Known rows, with every way that one mark hangs from another:
bapiz{kufan lifuf{nesok}}: 3; 6; -59; -147; 131; 363; -1; 115; 25; 195; -168; 81; -112; 72; -240; 111; 5; -40; 68; -200; -195; 28; -98
bapiz{kufan lifuf}: 46; 42; 20; -128; 94; 611; 208; -21; 106; 249; -45; 2; -111; 28; -168; 89; 6; -50; 118; -245; -1; 47; -99
dafa{tufiki}: -114; 2; 79; -29; -115; 113; 216; -189; 139; 123; 92; 167; 29; -58; -1; 101; 9; -38; -4; -119; 186; -15; 67
dafa{lifuf{bapiz{kufan}} tufiki}: -77; 99; -17; -80; -54; 570; 83; -30; 272; 69; 154; 93; 2; -54; 151; -67; -80; -140; 55; 32; -304; 125; -135
nesok{lifuf{dafa{tufiki}} lufu}: -32; 143; 71; -57; -61; -275; -3; 9; 98; -96; 38; 136; 31; -38; 144; -88; -64; 23; -93; 128; 242; -20; -44
besav{nesok}: -60; -84; 73; 91; 20; 118; 261; -220; -80; 72; 66; 3; -95; -77; -133; 144; 58; 37; 85; -81; 266; -208; 146
kufan{lagasu lufu{nesok{lifuf{bapiz}}}}: 83; -142; -28; 210; -16; 29; 43; 58; -189; -119; 113; -156; 189; -105; 51; -50; 154; 18; -65; 67; -31; 33; 190
nesok{lifuf lufu}: 247; 104; 115; 50; -12; -13; 304; -53; -15; -153; -146; -67; -18; -135; 85; -125; 69; 123; -91; -13; 269; -50; 60
bapiz{lifuf{dafa nesok}}: -148; -55; -83; -116; 49; -318; -137; 90; -97; 200; -83; 100; -41; 98; -68; 154; -100; 73; -2; -116; -80; 3; 3
dafa{lifuf{nesok{lufu}} tufiki}: 87; 9; 32; -113; -80; -132; 33; -12; 169; 45; -30; 98; -127; -15; 142; -68; 35; -7; -159; 162; -151; -95; 25
besav{nesok{lifuf lufu}}: 154; 79; 107; 107; 85; 128; 232; -94; -110; -159; -91; -4; -111; -124; -50; -34; 70; 94; -30; 47; 287; -233; 105
kufan{lagasu lufu{nesok}}: 79; -323; 49; 105; -64; -91; 159; -104; -73; 165; 190; -261; 11; -23; -138; 58; 269; -24; -2; 18; 225; -88; 204
lifuf{bapiz{kufan}}: 5; 34; 8; 92; -8; 409; 88; -63; 101; -75; -3; -18; 42; -13; -38; -51; -25; -65; 124; -105; -85; 83; -113
lufu{nesok}: 116; -144; 29; 114; -41; -59; 157; -185; -141; 178; 67; -190; 13; -106; 32; 92; 111; -4; 77; -126; 198; -31; 205
bapiz{lifuf{nesok}}: -3; -36; -31; -72; 63; 31; 66; 8; -89; 188; -169; 121; -49; 45; -115; 163; 4; 78; -30; -210; -106; -15; 75
lifuf{dafa nesok}: -155; -106; -39; -22; -39; -575; -80; 22; -54; 49; -17; 20; 8; 49; -37; 54; -58; 84; -10; -13; 95; -22; 19
kufan{bapiz lagasu lufu{nesok{lifuf}}}: 125; -173; 64; -2; -58; 192; 164; -87; -209; -84; 201; -462; 113; -43; -156; 29; 327; 62; -51; 69; 267; 49; 226
dafa{lifuf{bapiz} tufiki}: -99; 64; 10; 0; -134; 246; 159; -140; 147; 30; 139; 136; 58; -81; 292; -16; -80; -26; -30; 9; -220; 87; 38
bapiz{kufan{lagasu} lifuf}: -47; -61; 56; -124; 70; 738; 139; 55; 35; 311; 48; -61; -141; 25; -257; 125; 134; 22; 87; -263; 121; 20; -94
dafa{lifuf{nesok{lufu}}}: 224; -63; 25; -60; -41; -246; 116; -16; 56; 12; -119; -106; -156; -32; 99; -115; 69; 108; -117; 133; -81; -112; 52
lufu{nesok{lifuf}}: 139; -19; 13; 102; 8; 9; 210; -68; -230; 66; 5; -146; 79; -197; 112; 41; 84; 69; 15; -136; 156; 22; 235
kufan{bapiz lufu{nesok}}: 182; -191; 43; 13; -97; -94; 159; -269; -71; -38; 168; -427; 84; 61; -148; 54; 236; -76; 43; 119; 169; 44; 211

Rows:
47; -72; 1; 6; -24; -706; -161; 37; 1; -80; -106; -40; -81; 87; -21; -53; -10; 72; -63; 132; 116; -116; -25 => lifuf{dafa nesok{lufu}}
-236; 42; 5; -154; -25; -32; -14; -51; 86; 274; 116; 227; 4; 73; 8; 183; -129; -45; 20; -106; 57; 34; -35 => bapiz{lifuf{dafa{tufiki}}}
-163; -14; -119; 30; 36; -192; -323; 166; 20; -100; -26; 26; 47; 114; -53; -59; -139; -36; 87; 41; -243; 76; -179 => lifuf{bapiz{kufan} dafa nesok}
-266; 25; -40; -279; -29; -38; -305; -13; -55; 94; 53; 55; 23; 205; -126; 252; -50; -11; -40; -28; -89; 106; -7 => kufan{bapiz{lifuf{dafa{tufiki} nesok}}}
113; 95; 70; 10; -23; -358; 100; 9; -21; -128; -55; -54; -17; -61; 110; -143; -29; 132; -54; 77; 331; -37; -10 => nesok{lifuf{dafa} lufu}
-311; -3; -91; 40; -67; -445; -369; 57; 23; -91; 54; 284; 145; 84; 98; 51; -173; -44; -42; 55; -213; 56; -26 => lifuf{bapiz dafa{tufiki} nesok}
177; 41; -28; 84; 63; 48; -198; 118; 74; -247; -214; -10; -33; 86; -80; -157; 15; -76; -2; 80; -226; -13; -151 => lifuf{bapiz{kufan} nesok{lufu}}
-119; -15; -95; -186; 127; -6; -200; 196; 13; 228; -80; 65; -96; 160; -201; 96; -86; -33; 81; -109; -164; 34; -166 => bapiz{kufan lifuf{dafa nesok}}
-111; 121; -30; 116; -29; -216; 32; 31; -112; -178; 19; 47; 170; -70; 201; -67; -145; 122; -2; -14; 38; 116; 6 => nesok{lifuf{bapiz dafa}}
7; 130; 11; 173; 88; -215; -119; 12; -168; -340; -28; 38; 7; -30; 109; -91; -107; 75; -14; 198; 105; -146; 7 => besav{nesok{lifuf{bapiz dafa} lufu}}
132; 74; -67; 145; 83; 393; -20; 77; -158; -79; -12; -124; 121; -151; 90; -66; 15; -66; 99; -102; -155; 147; 29 => lufu{nesok{lifuf{bapiz{kufan}}}}
65; 56; -29; -7; -72; -105; -140; 12; 129; -143; -63; 147; -20; 14; 240; -117; -39; -36; -147; 198; -373; -9; 7 => dafa{lifuf{bapiz nesok{lufu}} tufiki}
205; 24; -48; -11; 27; 120; -91; 122; 127; -148; -137; -85; -110; 29; 98; -230; 0; -30; -30; 180; -407; -4; -154 => dafa{lifuf{bapiz{kufan} nesok{lufu}}}
-248; 175; -26; 49; -65; -89; -97; 40; 6; -140; 98; 255; 211; -57; 222; -23; -190; 21; -20; 12; -23; 129; -12 => nesok{lifuf{bapiz dafa{tufiki}}}
187; 2; 9; -52; 76; -107; -16; 19; -43; 55; -268; 52; -137; 79; -82; 62; 56; 60; -96; -69; -56; -86; 14 => bapiz{lifuf{nesok{lufu}}}
-220; 84; -15; -230; 49; 311; -101; 51; 206; 299; 121; 198; -67; 110; -127; 137; -129; -151; 107; -112; -21; 89; -197 => bapiz{kufan lifuf{dafa{tufiki}}}
-127; 29; -38; 43; -4; 31; -93; 20; 82; -61; 87; -55; 42; 57; 3; -57; -123; -70; 153; -8; -36; 93; -191 => lifuf{bapiz{kufan} dafa}
122; -292; 19; 30; 6; 236; 75; 14; 57; 162; 203; -314; -39; 21; -281; 7; 265; -128; 92; 30; 171; -50; 30 => bapiz{kufan{lagasu lufu{nesok}}}
220; 190; 39; 94; 54; 352; 67; 87; 59; -310; -151; -43; 10; -68; 69; -233; -4; -19; 8; 29; -55; 66; -142 => nesok{lifuf{bapiz{kufan}} lufu}
-78; -10; 10; -57; -59; -606; -284; 46; 103; -47; -27; 180; -31; 113; 18; -1; -46; -36; -95; 167; 60; -102; -47 => lifuf{dafa{tufiki} nesok{lufu}}
109; 36; -48; 224; 15; 70; 61; -48; -283; -112; -18; -91; 184; -182; 219; -8; 8; 48; 8; -100; -64; 104; 198 => lufu{nesok{lifuf{bapiz}}}
-296; 34; -115; -32; 9; -79; -429; 169; 140; -69; 53; 245; 91; 132; -43; -5; -179; -153; 40; 63; -313; 94; -200 => lifuf{bapiz{kufan} dafa{tufiki} nesok}
32; 65; 71; 54; 81; -252; 24; -12; -127; -138; 3; -10; -104; -45; -2; -43; -32; 96; -5; 155; 345; -210; 39 => besav{nesok{lifuf{dafa} lufu}}
